Each row was made from one path, in order. Every step used is in the known rows, and no mark comes twice. Write each row's path.
Known rows:
matav kege dagikik zadu: [-0.46 -0.27  0.01  0.28 -0.21  0.13  0.20 -0.10  0.11  0.03  0.20  0.28
 -0.19  0.02  0.19 -0.36 -0.34  0.14  0.01  0.05 -0.25 -0.10  0.07  0.07
  0.11  0.04  0.07  0.32 -0.44 -0.08  0.24]
matav kege dagikik: [-0.36 -0.30  0.01  0.28 -0.22  0.08  0.17 -0.02  0.07  0.00  0.20  0.38
 -0.08  0.10  0.17 -0.22 -0.16  0.03 -0.09  0.19 -0.20 -0.11  0.01  0.16
  0.10 -0.10  0.10  0.28 -0.39 -0.04  0.15]
matav peda: [-0.05 -0.11  0.04  0.21 -0.05 -0.20  0.01  0.09 -0.01 -0.10 -0.02  0.14
 -0.06  0.05  0.28  0.22 -0.18  0.16 -0.34  0.13 -0.19 -0.23 -0.01 -0.16
  0.10 -0.02 -0.14  0.18  0.00 -0.01  0.25]
vamo matav peda: [ 0.11 -0.01  0.02  0.13  0.00 -0.23  0.13  0.29 -0.18 -0.12  0.22  0.00
  0.04  0.05  0.37 -0.43 -0.19  0.18 -0.31  0.08  0.09 -0.20 -0.04 -0.07
  0.16 -0.25 -0.18  0.16  0.18 -0.05 -0.04]
biru peda matav kege fevepom: [-0.08 -0.36 -0.24  0.03 -0.33  0.17 -0.09  0.32 -0.04 -0.09  0.35  0.00
 -0.11  0.22  0.35 -0.26 -0.05 -0.27 -0.04 -0.01  0.09 -0.01 -0.10  0.24
  0.15 -0.04 -0.02 -0.13 -0.02 -0.27 -0.02]
rusu matav kege: [-0.09 -0.20 -0.01  0.28 -0.18  0.00  0.11 -0.09  0.30 -0.09  0.35  0.04
 -0.12  0.12  0.29 -0.04 -0.05  0.60 -0.45  0.24 -0.04  0.04 -0.07  0.11
  0.08 -0.21 -0.18  0.30 -0.12  0.09  0.01]
matav kege: [-0.19 -0.30  0.05  0.23 -0.26  0.07  0.06 -0.03  0.09 -0.02  0.11  0.30
 -0.04  0.12  0.24 -0.31 -0.09  0.11 -0.24  0.15 -0.02 -0.16  0.01  0.13
  0.02 -0.17  0.10  0.22 -0.24  0.03  0.10]
biru peda: [-0.01 -0.31 -0.29  0.11 -0.22  0.06 -0.26  0.28 -0.11 -0.02  0.18 -0.05
 -0.25  0.05  0.18  0.19  0.18 -0.31 -0.12  0.06  0.00  0.00 -0.09  0.19
  0.14  0.09 -0.01 -0.04 -0.16 -0.10  0.06]
kege fevepom dabe matav: [-0.29 -0.13 -0.09  0.12 -0.04 -0.05 -0.10  0.81 -0.04 -0.08  0.13  0.01
  0.37  0.11  0.10  0.21 -0.46 -0.11  0.16 -0.08 -0.23 -0.06 -0.10 -0.22
  0.24 -0.08 -0.16  0.10 -0.20 -0.02 -0.14]
kege rafe: [-0.35 -0.03 -0.06  0.14 -0.20 -0.09 -0.06  0.60  0.07  0.15  0.01  0.20
 -0.08  0.01  0.29 -0.11 -0.15 -0.27  0.18  0.20 -0.30  0.07 -0.11 -0.03
  0.22  0.26  0.19  0.38 -0.06 -0.04  0.09]
rafe kege biru peda matav: [-0.32 -0.18 -0.33  0.04 -0.31 -0.09 -0.39  0.11  0.07  0.04  0.22  0.34
 -0.13  0.25  0.19  0.33  0.07 -0.30 -0.18  0.14 -0.08 -0.03 -0.07  0.18
  0.26  0.10  0.34  0.13  0.13 -0.31 -0.06]
zadu matav kege: [-0.11  0.08 -0.01  0.06 -0.22  0.07  0.15  0.29  0.08  0.00  0.13  0.01
 -0.04  0.06  0.27 -0.36  0.02  0.23  0.00  0.02 -0.04 -0.09 -0.10 -0.05
  0.10 -0.17 -0.17  0.08 -0.32  0.01  0.18]
biru peda matav kege: [-0.07 -0.32 -0.25  0.04 -0.33  0.22 -0.09  0.14 -0.05 -0.10  0.33  0.01
 -0.18  0.21  0.35 -0.20  0.08 -0.27 -0.04  0.04  0.14  0.00 -0.10  0.24
  0.12 -0.05 -0.03 -0.13 -0.07 -0.22 -0.01]
zadu rafe kege matav: [-0.38 -0.15 -0.14 -0.05 -0.28 -0.03  0.00  0.40  0.21  0.14  0.00  0.20
 -0.02  0.15  0.25 -0.70 -0.39  0.14 -0.07  0.14 -0.18 -0.19 -0.16 -0.08
  0.24  0.20  0.21  0.27  0.09 -0.17 -0.01]
rafe kege dagikik zadu matav: [-0.60  0.01 -0.18  0.02 -0.09 -0.01 -0.04  0.06  0.20  0.12  0.26  0.23
 -0.07  0.07  0.06 -0.01 -0.37  0.30  0.04  0.01 -0.31 -0.02 -0.06 -0.10
  0.32  0.12  0.16  0.34 -0.22 -0.30  0.23]
peda matav: [-0.21  0.15 -0.21  0.02 -0.07  0.15  0.09  0.10  0.00 -0.12  0.33 -0.02
  0.17  0.20  0.40 -0.34 -0.23 -0.16  0.42  0.13  0.11  0.01 -0.12 -0.04
  0.21 -0.21 -0.09  0.03  0.25 -0.11 -0.07]
peda matav vamo: [-0.06  0.16 -0.10  0.01 -0.08 -0.04  0.06 -0.14 -0.04 -0.19  0.38  0.03
  0.06  0.22  0.45 -0.28 -0.33 -0.03  0.40  0.12  0.09 -0.04 -0.10 -0.10
  0.16 -0.18 -0.34  0.06  0.27 -0.15  0.04]
peda matav kege rafe zadu dagikik: [-0.43 -0.01 -0.03  0.03 -0.28  0.15  0.22  0.16  0.18  0.02  0.25  0.26
  0.10  0.28  0.42 -0.64 -0.28  0.02  0.26  0.10 -0.01 -0.04 -0.12  0.10
  0.19 -0.02  0.10  0.15  0.10 -0.23  0.07]
dabe matav: [-0.21  0.02 -0.12  0.12 -0.10  0.02 -0.11  0.19 -0.02 -0.07  0.04  0.02
  0.04  0.19  0.18  0.07 -0.10  0.03  0.28  0.12 -0.12 -0.02 -0.13 -0.23
  0.09 -0.05 -0.44  0.24 -0.47  0.15  0.02]
dagikik zadu rafe kege fevepom: [-0.46 -0.12 -0.13 -0.03 -0.17  0.00  0.03  0.21  0.18  0.18  0.00  0.03
 -0.23 -0.04  0.21 -0.65 -0.79  0.29  0.14 -0.19 -0.31 -0.13  0.00 -0.14
  0.22  0.43  0.17  0.34  0.01 -0.17  0.22]
biru peda matav vamo: [ 0.06 -0.18 -0.25  0.00 -0.24  0.03 -0.17  0.07 -0.12 -0.15  0.37 -0.07
 -0.21  0.18  0.37 -0.01  0.02 -0.26  0.09  0.04  0.10  0.02 -0.13  0.12
  0.15  0.01 -0.25 -0.15  0.05 -0.23  0.05]
kege dagikik: [-0.41 -0.01 -0.20  0.25 -0.01  0.01  0.08  0.20 -0.03  0.02  0.23  0.18
 -0.02  0.00  0.09  0.15 -0.18 -0.19  0.29  0.21 -0.30  0.03 -0.06  0.01
  0.26  0.03  0.00  0.26 -0.24 -0.05  0.14]
rafe zadu matav: [-0.35  0.23 -0.11 -0.01 -0.10  0.10 -0.08  0.40  0.11  0.13  0.09  0.05
  0.11  0.07  0.25 -0.11 -0.03  0.36  0.14 -0.06 -0.14 -0.08 -0.22 -0.12
  0.28 -0.02 -0.04 -0.01 -0.07 -0.20  0.20]
fevepom dabe: [-0.22 -0.11 -0.12  0.19  0.03  0.09 -0.08  0.30 -0.09 -0.12  0.10  0.07
  0.25 -0.01  0.08  0.42 -0.10 -0.17  0.09  0.08 -0.06 -0.08 -0.06 -0.19
  0.21 -0.15  0.02  0.04 -0.14  0.08 -0.16]
vamo matav kege: [ 0.01 -0.15  0.02  0.12 -0.15 -0.04  0.17  0.20 -0.11 -0.05  0.31  0.11
  0.05  0.10  0.34 -0.83 -0.12  0.14 -0.25  0.10  0.21 -0.16 -0.03  0.15
  0.11 -0.36  0.00  0.19  0.01 -0.02 -0.14]
biru peda matav kege dagikik: [-0.15 -0.32 -0.27  0.08 -0.31  0.22 -0.04  0.14 -0.06 -0.09  0.37  0.04
 -0.18  0.20  0.31 -0.16  0.04 -0.30  0.02  0.05  0.06  0.02 -0.10  0.25
  0.16 -0.01 -0.03 -0.10 -0.13 -0.25  0.02]
rusu matav vamo: [ 0.09  0.02 -0.02  0.23 -0.05 -0.25  0.00 -0.18  0.19 -0.15  0.39 -0.06
 -0.19  0.07  0.31  0.24 -0.15  0.60 -0.23  0.23 -0.09  0.07 -0.12 -0.04
  0.12 -0.11 -0.50  0.32  0.04  0.05  0.10]

Write each row's path:
[-0.14 -0.42 -0.11  0.30 -0.46  0.00 -0.15  0.07 -0.01 -0.01  0.09  0.36
 -0.31  0.12  0.26  0.06  0.16 -0.35 -0.29  0.16 -0.08 -0.11  0.04  0.33
  0.05  0.07  0.19  0.12 -0.25 -0.07  0.02]
matav kege biru peda
[-0.46  0.08 -0.11  0.10 -0.04 -0.01 -0.03  0.16  0.18  0.16  0.06  0.24
  0.13  0.11  0.11 -0.01 -0.11  0.27  0.13  0.03 -0.17 -0.12 -0.16  0.06
  0.23  0.11  0.12  0.13 -0.01 -0.16  0.26]
rafe zadu dagikik
[-0.41 -0.06 -0.11  0.07 -0.24  0.25  0.33 -0.04  0.09 -0.05  0.32  0.15
 -0.02  0.19  0.41 -0.81 -0.50  0.01  0.39  0.06 -0.07 -0.07 -0.05  0.02
  0.18 -0.01 -0.01  0.14  0.02 -0.19  0.05]
peda matav kege dagikik zadu rafe
[-0.16 -0.14  0.07  0.09 -0.23 -0.06  0.14  0.43 -0.05  0.07  0.25  0.23
  0.03  0.10  0.39 -0.87 -0.17  0.15 -0.22  0.07  0.06 -0.13 -0.09  0.14
  0.17 -0.16  0.12  0.23  0.02 -0.14 -0.08]
vamo matav kege rafe zadu
[-0.33 -0.22  0.02  0.20 -0.16  0.12 -0.03  0.38 -0.02 -0.11  0.01  0.20
  0.19  0.15  0.13  0.25 -0.15 -0.05  0.11  0.08 -0.15 -0.07 -0.11 -0.27
  0.13 -0.07 -0.17  0.17 -0.55  0.13 -0.15]
fevepom dabe matav kege rafe
[-0.24 -0.04 -0.14  0.13 -0.29  0.14  0.09 -0.02  0.04 -0.12  0.29  0.22
  0.04  0.26  0.45 -0.38 -0.16 -0.26  0.23  0.16  0.08 -0.06 -0.03  0.12
  0.14 -0.16  0.05  0.07  0.15 -0.14 -0.09]
peda matav kege biru
[-0.26 -0.07 -0.10  0.17 -0.02  0.10 -0.11  0.31 -0.09 -0.17  0.05  0.04
  0.25  0.11  0.08  0.46 -0.11 -0.07  0.23  0.05 -0.09 -0.06 -0.12 -0.34
  0.16 -0.13 -0.29  0.09 -0.44  0.16 -0.20]
fevepom dabe matav
[-0.30 -0.18 -0.15 -0.03 -0.22 -0.07 -0.03  0.24  0.14  0.14 -0.08  0.28
 -0.09  0.16  0.17 -0.56 -0.38  0.13 -0.10  0.12 -0.18 -0.20 -0.13  0.04
  0.19  0.20  0.28  0.31  0.14 -0.08  0.02]
zadu rafe kege
[-0.50  0.16 -0.19  0.17 -0.01  0.10  0.20  0.18  0.03  0.07  0.26 -0.04
 -0.21 -0.14  0.14 -0.12 -0.38  0.06  0.51 -0.04 -0.39  0.06 -0.03 -0.19
  0.30  0.22 -0.15  0.24 -0.38 -0.13  0.31]
kege dagikik zadu matav
[-0.41 -0.18 -0.17  0.03 -0.21 -0.07  0.04  0.24  0.14  0.15 -0.02  0.34
 -0.13  0.14  0.13 -0.53 -0.42  0.08  0.00  0.15 -0.30 -0.16 -0.12  0.04
  0.25  0.26  0.29  0.36  0.04 -0.13  0.06]
zadu rafe kege dagikik
[-0.27 -0.16 -0.11  0.15  0.00 -0.06 -0.09  0.81 -0.04 -0.04  0.16  0.03
  0.37  0.04  0.11  0.20 -0.46 -0.18  0.07 -0.06 -0.20 -0.07 -0.07 -0.12
  0.27 -0.08  0.05  0.07  0.01 -0.06 -0.12]
kege fevepom dabe
[-0.36  0.03 -0.03  0.06 -0.14  0.14  0.15  0.30  0.11  0.05  0.15 -0.16
 -0.12 -0.12  0.24 -0.38 -0.52  0.35  0.20 -0.28 -0.20 -0.06  0.02 -0.26
  0.18  0.14 -0.15  0.12 -0.34 -0.10  0.25]
dagikik zadu matav kege fevepom dabe
[-0.40  0.02 -0.01  0.02 -0.17  0.13 -0.03  0.54  0.13  0.11  0.11  0.17
  0.22  0.10  0.24 -0.18 -0.16  0.42 -0.03 -0.15 -0.16 -0.16 -0.19 -0.09
  0.26 -0.08  0.02 -0.05 -0.15 -0.24  0.13]
rafe zadu matav kege fevepom dabe
[-0.48  0.14 -0.03  0.03 -0.22 -0.02 -0.06  0.76  0.15  0.26 -0.01  0.20
 -0.03  0.03  0.33 -0.19 -0.12  0.03  0.21  0.05 -0.36  0.04 -0.23 -0.10
  0.30  0.29  0.15  0.23 -0.07 -0.21  0.19]
kege rafe zadu matav
[-0.10 -0.38 -0.24  0.04 -0.31  0.21 -0.10  0.37 -0.07 -0.13  0.35 -0.01
 -0.03  0.21  0.31 -0.12 -0.07 -0.32 -0.05 -0.04  0.10 -0.02 -0.10  0.19
  0.17 -0.06 -0.01 -0.18 -0.05 -0.26 -0.09]
biru peda matav kege fevepom dabe
[-0.30 -0.15  0.04  0.26 -0.25 -0.05  0.16  0.12  0.41  0.06  0.28  0.17
 -0.14  0.13  0.28 -0.12 -0.11  0.65 -0.37  0.22 -0.20  0.08 -0.13  0.16
  0.15  0.03 -0.05  0.39 -0.12 -0.02  0.12]
rusu matav kege rafe zadu dagikik
[-0.25 -0.27 -0.24  0.03 -0.37 -0.14 -0.17  0.29  0.07  0.15 -0.10  0.32
 -0.27  0.16  0.19 -0.32 -0.19 -0.19 -0.13  0.12 -0.22 -0.17 -0.10  0.17
  0.21  0.38  0.35  0.23  0.14 -0.14 -0.03]
zadu rafe kege biru peda
[-0.40 -0.13 -0.25 -0.03 -0.29  0.07 -0.04  0.05  0.11  0.13  0.05  0.03
 -0.41  0.02  0.29 -0.55 -0.55  0.02  0.22 -0.15 -0.23 -0.08  0.00 -0.04
  0.22  0.51  0.17  0.21  0.06 -0.24  0.14]
dagikik zadu rafe kege biru peda matav
[-0.21 -0.31 -0.21  0.01 -0.38  0.22 -0.13  0.30  0.01  0.00  0.29  0.10
 -0.17  0.22  0.39 -0.26  0.04 -0.22 -0.04  0.01  0.03  0.01 -0.15  0.23
  0.18  0.09  0.08 -0.10 -0.05 -0.32  0.03]
biru peda matav kege rafe zadu
[-0.48 -0.26  0.12  0.19 -0.34  0.02  0.09  0.27  0.23  0.18  0.03  0.46
 -0.07  0.14  0.27 -0.40 -0.16  0.15 -0.15  0.12 -0.24 -0.11 -0.07  0.17
  0.12  0.16  0.28  0.34 -0.24 -0.13  0.22]
matav kege rafe zadu dagikik
[-0.45 -0.30  0.01  0.24 -0.26  0.12  0.25 -0.05  0.12  0.07  0.13  0.31
 -0.25  0.02  0.20 -0.57 -0.44  0.16  0.03  0.05 -0.29 -0.14  0.04  0.08
  0.11  0.14  0.11  0.34 -0.40 -0.07  0.23]
matav kege dagikik zadu rafe
[-0.03 -0.12 -0.33  0.21 -0.34 -0.14 -0.33  0.15 -0.17 -0.09  0.21  0.13
 -0.33  0.13  0.35  0.41  0.17 -0.70  0.17  0.14 -0.06  0.03 -0.04  0.22
  0.19  0.22 -0.03 -0.02  0.11 -0.17 -0.04]
kege biru peda matav vamo
[-0.43  0.11  0.02  0.05 -0.22 -0.08 -0.04  0.74  0.15  0.22 -0.05  0.23
 -0.06  0.03  0.36 -0.12 -0.15  0.12  0.07  0.04 -0.40 -0.02 -0.21 -0.15
  0.29  0.31  0.10  0.22 -0.06 -0.22  0.27]
kege rafe zadu matav peda
[-0.30  0.18 -0.02  0.02 -0.09  0.00 -0.05  0.37  0.10  0.08  0.03  0.10
  0.07  0.07  0.29 -0.03 -0.09  0.48 -0.08 -0.08 -0.20 -0.18 -0.20 -0.19
  0.25  0.00 -0.10 -0.03 -0.05 -0.22  0.29]
rafe zadu matav peda
[-0.25  0.01  0.00  0.17 -0.15 -0.05  0.04  0.45  0.13 -0.09  0.17 -0.02
  0.11  0.02  0.40 -0.07 -0.19  0.12 -0.17  0.18 -0.14 -0.16 -0.10 -0.35
  0.20 -0.04 -0.24  0.10 -0.12 -0.16  0.13]
kege matav peda
[-0.41 -0.19 -0.01  0.17 -0.26  0.10  0.13  0.07  0.07  0.00  0.03  0.19
 -0.18  0.19  0.19 -0.42 -0.38  0.21  0.24  0.06 -0.29 -0.09 -0.06 -0.17
  0.05  0.13 -0.35  0.37 -0.71  0.07  0.14]
dabe matav kege dagikik zadu rafe
[-0.26 -0.21  0.02  0.14 -0.25  0.02 -0.01  0.32  0.06 -0.05  0.07  0.16
  0.07  0.28  0.21 -0.24 -0.28  0.15  0.05  0.04 -0.16 -0.10 -0.08 -0.13
  0.04 -0.10 -0.34  0.28 -0.57  0.08  0.04]
dabe matav kege fevepom
[-0.10 -0.11 -0.39  0.21 -0.34 -0.03 -0.31  0.26 -0.15 -0.04  0.20  0.12
 -0.28  0.12  0.32  0.37  0.21 -0.77  0.19  0.15 -0.06  0.05 -0.05  0.24
  0.21  0.21  0.08 -0.05  0.09 -0.16 -0.10]
kege biru peda matav
[-0.04 -0.22  0.04  0.12 -0.14 -0.07  0.16  0.53 -0.13 -0.07  0.34  0.09
  0.22  0.10  0.30 -0.72 -0.30  0.10 -0.25 -0.01  0.15 -0.17 -0.03  0.09
  0.17 -0.36  0.01  0.13  0.03 -0.07 -0.22]
vamo matav kege fevepom dabe
